What can hang from each mark
j_147: j_286
j_793: j_253
j_393: j_253 j_286
j_253: j_147 j_492 j_793
j_492: j_286
j_286: j_147 j_393 j_793
j_442: j_253 j_286

Every row comes from one small tree of marks. Brackets hold a mark, then the marks that hang from it, in the order of their numbers. Every link used is in the known rows. Which tree was each row made from?
Known rows
[j_286 j_393 [j_793 j_253]]: [-0.990 -0.034 -0.862 -0.797  0.830  1.189  0.418 -4.130  2.006  0.059
  3.769 -8.856  0.441 -2.184  0.873  1.694  0.206  0.593 -0.604  0.678
 -6.752  0.950]
[j_393 [j_286 j_147 j_793]]: [-1.984  2.170 -6.129 -1.376  0.406  1.648  0.698 -5.175 -0.261  0.876
 -1.447 -2.505  0.592 -3.234  3.023 -0.623 -1.275 -2.248  3.501 -1.022
 -1.325 -0.050]
[j_147 [j_286 j_393]]: [-1.801 -0.127 -1.814  0.911 -1.263 -0.256 -0.421 -1.310  4.174 -1.349
 -2.629 -4.334  0.158  0.763 -0.942  2.751 -0.199 -0.853 -0.068 -2.917
 -4.411 -3.107]
[j_492 [j_286 j_147 [j_393 j_253] j_793]]: [-2.210  0.469 -5.293 -0.504  0.672  2.559  1.621 -3.196  4.743  0.195
  1.523 -4.183  0.346  0.362  0.524  0.335  0.217 -1.154  3.570 -0.698
 -2.520  0.541]
[j_793 [j_253 [j_147 j_286]]]: [-0.053 -2.305 -0.380  1.396  0.805  0.238  1.669  0.576  0.404 -1.479
  2.381 -7.324  1.289 -3.614  1.474 -3.565  3.214 -2.247 -1.756 -0.505
  0.563  0.413]
[j_393 j_286]: [-1.267  1.414 -2.320 -0.936 -0.652  0.650  0.017 -1.753 -0.597  1.224
 -2.079  2.957  0.116 -1.432 -0.136  1.482  1.082 -1.024  1.646 -0.880
  0.395  0.950]
[j_286 j_147]: [-0.692  0.150 -1.835  0.730  0.052  0.680  0.849 -1.445  0.691 -1.569
  1.448 -1.135 -0.442 -0.029  2.150 -1.501 -1.273 -2.213  0.593 -1.240
  0.346 -0.763]
[j_147 [j_286 j_793]]: [ 0.598  0.655 -3.955 -1.012  0.963 -0.037 -0.529 -1.721  0.806  1.244
 -3.145 -6.641  0.985 -3.190  1.251 -1.375 -0.318  0.155  0.431 -1.245
 -2.937 -3.270]
[j_253 [j_147 j_286] j_492 j_793]: [-1.071  1.342 -2.022 -0.578 -0.329 -0.993  4.141  6.378 -1.101 -1.278
 -2.094 -2.444  1.952 -2.191 -1.991 -4.145  0.948 -4.822  0.405 -1.162
  3.659  0.239]
[j_253 j_147 j_492 j_793]: [-1.410  1.656 -0.066 -0.884 -0.137 -0.395  5.272  6.174 -2.358 -1.236
  0.430  0.485  1.720 -0.932 -2.192 -3.757  0.061 -3.856  0.426  0.277
  4.522  3.323]
[j_492 [j_286 j_147 j_793]]: [-0.130  0.283 -5.500  0.307  2.550  2.058  1.053 -2.416  0.771  0.871
 -0.805 -3.382  0.262 -1.919  1.418  0.007 -1.832 -3.380  3.776  2.407
 -0.973 -1.310]
[j_442 [j_253 j_492 j_793] [j_286 j_147 j_393]]: [-3.174  3.465 -0.429 -1.168  0.011 -0.310  5.655 -0.672  2.334 -0.583
 -1.888 -5.229 -1.714  1.992 -0.151  2.908 -5.175 -3.676 -0.693 -0.810
 -2.370  1.096]
[j_442 j_253 j_286]: [-0.274  0.378  1.730 -0.519  1.200 -0.106  2.173 -2.965  1.007  1.897
 -2.874 -3.992 -1.405  0.185  1.118  2.324 -2.901  0.625 -1.520  1.446
 -1.014  0.897]
[j_793 [j_253 [j_147 [j_286 j_393]] j_492]]: [-3.159 -2.408  0.959  1.025 -0.104 -1.667  5.876  1.215  1.858 -2.485
  1.933 -7.208  1.372  0.001 -1.913 -1.545  2.025 -3.475 -1.041 -1.894
 -0.406  1.520]
[j_442 [j_253 j_492] [j_286 j_393 j_793]]: [-3.356  1.160  1.009 -2.447  1.487 -1.731  6.362 -3.960  2.342  2.783
 -3.854 -8.102 -0.467  1.866 -1.161  3.146 -5.298  0.290  0.387  0.804
 -3.795  1.799]
[j_286 j_147 j_393 j_793]: [-3.006  1.153 -3.982 -0.367  0.346  1.681  0.961 -4.379  3.450 -1.136
  0.906 -6.778  0.242  0.037  1.827  1.071 -3.527 -1.480  1.873 -1.343
 -4.992 -1.024]
[j_393 j_253]: [ 0.584  0.194 -0.082 -1.139 -0.888  0.194  0.207  0.586  1.222  0.811
  2.757  0.695  0.342 -0.083  0.099 -2.779  3.130  2.559 -0.515 -1.587
  1.459  2.002]
[j_442 j_253]: [-2.596 -0.879  1.613 -0.666  0.314 -1.941  1.009 -2.317  0.973  1.722
  0.262 -1.722 -0.040 -0.675 -0.568  1.456 -0.893  2.463 -1.310  0.147
 -1.303  0.469]
[j_393 [j_253 j_147 j_492] [j_286 j_793]]: [-3.672  1.025 -3.092 -3.444 -0.155 -0.297  6.593  0.415 -1.305  2.787
  0.148 -0.012  2.851 -1.556 -1.080 -5.630  3.185 -0.498  3.473 -1.466
  5.560  5.951]
[j_442 j_253 [j_286 j_793]]: [-0.359  1.363 -0.238 -1.833  2.227  0.271  1.900 -4.549  0.657  3.746
 -3.210 -8.547 -0.393 -1.856  2.007  1.181 -4.021  1.483 -0.377  2.343
 -2.460  0.580]
[j_147 [j_286 j_393 j_793]]: [-2.052  0.501 -3.828 -0.587 -0.068  0.103 -0.476 -3.049  3.642 -0.075
 -3.022 -8.162  0.768 -1.387  0.098  1.708 -1.048 -0.202  0.755 -1.826
 -6.059 -3.359]

Write each row's tree
[ 1.849 -0.978 -2.266 -0.239  3.192  1.220 -0.056 -2.110 -0.429  2.502
  1.616 -5.189  0.413 -4.031  0.505  0.551  1.439 -1.427  0.866  4.451
 -2.586  0.585]  [j_492 [j_286 [j_793 j_253]]]
[-2.608  0.082 -1.855 -0.998  1.968 -0.494  4.397 -0.134  1.569  1.606
 -3.251 -1.900  0.689  1.639 -3.779  3.403 -1.855 -2.812  3.795  1.882
 -2.081  0.412]  [j_253 [j_492 [j_286 j_393 j_793]]]
[-2.630  1.265 -3.731 -1.604 -0.358  1.705  1.446 -3.879  4.181 -0.335
  3.980 -6.028  0.662  0.288  2.027 -1.670 -0.083  0.730  1.576 -3.031
 -3.345  0.823]  [j_286 j_147 [j_393 j_253] j_793]
[-2.050  3.388 -3.357 -2.143 -2.469  3.021  1.421  2.765 -0.569 -0.037
  1.841  1.444  2.008 -3.831  0.011 -3.848  4.735 -1.349  1.802 -1.484
  4.123  4.760]  [j_393 [j_253 j_147 j_793] j_286]
[-4.902 -0.305 -0.701 -2.419 -0.403 -0.399  7.059  1.152  2.132  0.087
  2.267 -4.460  2.598  1.590 -2.095 -4.020  1.213  0.038  2.117 -1.616
  1.775  4.927]  [j_286 [j_393 [j_253 j_147 j_492]] j_793]
[-2.459 -0.167 -1.656 -1.222  1.490 -0.564  4.956 -3.633  1.143 -0.823
  4.070 -7.700  0.022 -0.194  0.815 -0.822 -1.261 -2.408  0.169 -1.080
 -4.249  1.594]  [j_286 j_147 j_393 [j_793 [j_253 j_492]]]
[-1.907  3.052 -1.930 -1.772 -2.048  0.296  3.952  2.699  2.703 -1.882
  3.859 -0.169 -0.129  1.811 -1.096 -1.958  0.835 -1.879  0.517 -3.825
  0.355  2.362]  [j_286 j_147 [j_393 [j_253 j_492 j_793]]]
[-1.195 -2.415  2.334 -0.046  1.157 -1.310  6.352  2.470 -2.236 -0.790
  4.019 -2.654  1.385 -0.327 -0.822 -4.147  2.281 -2.640 -0.955  1.127
  3.744  4.710]  [j_793 [j_253 j_147 j_492]]
[-3.882  0.648 -1.347  0.410  0.343  0.914  5.707  5.757  0.842 -1.825
 -1.767  0.422  1.504  1.230 -4.906  1.359 -0.547 -6.559  3.247  2.110
  1.997  2.692]  [j_253 j_147 [j_492 [j_286 j_393]] j_793]
[-1.510 -0.255 -3.939 -0.248  0.897  0.784  1.806 -0.290  0.680 -0.179
 -2.229 -8.376  2.400 -3.418  1.114 -3.669  0.162 -1.809  1.432 -0.267
  0.086 -1.022]  [j_253 [j_147 [j_286 j_793]]]
[-5.916  0.471 -0.061 -0.807 -1.063 -2.453  5.328  2.612  2.664 -1.750
 -1.787 -5.690  1.623 -0.983 -3.408  0.259 -0.639 -2.299 -0.649 -2.049
 -1.028  0.508]  [j_442 [j_253 [j_147 [j_286 j_393]] j_492 j_793]]
[-2.301  2.078 -3.467  0.435  0.091  0.758  4.046  2.947  2.053 -1.847
 -1.100  0.502 -0.547  1.929 -2.838  2.797 -1.983 -6.429  2.853  0.451
 -0.653  0.149]  [j_253 [j_492 [j_286 j_147 j_393]] j_793]
[-3.344 -0.076 -4.172 -0.275  2.109  0.110  5.048 -1.667  2.353  0.212
 -2.104 -3.105  0.230  2.103 -1.843  1.973 -3.262 -4.951  4.402  0.672
 -1.848 -0.369]  [j_253 [j_492 [j_286 j_147 j_393 j_793]]]
[ 0.070  4.320 -3.870 -2.883 -2.272  2.028 -0.762  1.280 -0.031  1.859
  0.985  2.956  0.478 -3.572 -0.205 -1.322  4.346  0.613  0.875 -2.202
  1.384  2.721]  [j_393 [j_253 j_793] j_286]
[-0.196 -1.817 -1.938  0.458  3.597  2.349  2.833 -0.691 -0.723  0.775
  2.789 -6.930  1.779 -4.472  0.447 -1.979  1.525 -3.197  2.113  4.810
  0.399  2.632]  [j_492 [j_286 [j_793 [j_253 j_147]]]]
[-0.412  2.500 -1.931 -1.197  1.003  2.452  1.570 -3.449  2.857  0.963
 -3.552 -8.220 -0.638  0.835  1.256  3.174 -4.238 -1.140  1.205  1.164
 -4.381 -0.231]  [j_442 [j_286 j_393 j_793]]
[-0.479  0.154 -4.246 -1.935  2.051 -0.066  5.153  0.228  0.485  2.347
  0.756 -0.457  0.543  0.197 -0.237 -3.906  0.928 -1.968  3.516  0.116
  2.928  1.818]  [j_393 [j_253 [j_492 [j_286 j_147 j_793]]]]
[-2.795  0.399 -4.779  0.703  1.672  2.505  1.243 -3.839  3.620 -0.710
 -1.104 -5.390  0.124 -0.049  0.124  3.047 -2.910 -3.941  4.145  1.389
 -4.046 -1.587]  [j_492 [j_286 j_147 j_393 j_793]]
[ 0.509  5.007 -3.143 -0.942 -1.583  3.993  1.265  0.273  4.172 -1.876
  1.833 -5.170 -1.440  1.436  2.429  0.009 -1.159 -2.222  0.225 -2.037
 -1.199  1.383]  [j_442 [j_286 j_147 [j_393 [j_253 j_793]]]]
[ 0.364  3.113  1.455 -2.185  1.180 -1.275  4.845  1.925 -1.112  2.429
 -3.080 -2.357 -1.183 -0.171 -1.166  0.947 -3.165 -1.300 -1.346  1.464
  0.752  2.060]  [j_442 [j_253 j_492 j_793] j_286]
[-0.727  2.603 -4.432 -0.169 -1.114  3.328  0.352  1.522  4.460 -1.982
  2.743 -0.654 -0.255 -0.093 -0.634  1.207  1.743 -2.616  2.101 -0.943
 -1.243  0.641]  [j_492 [j_286 j_147 [j_393 [j_253 j_793]]]]
[-0.889  2.969 -1.327 -1.682 -2.466  1.773 -0.746  2.108  3.501 -0.957
  3.340 -1.076  0.189 -0.157 -1.075  0.587  2.395  1.279 -0.558 -2.308
 -2.212  1.772]  [j_286 [j_393 [j_253 j_793]]]
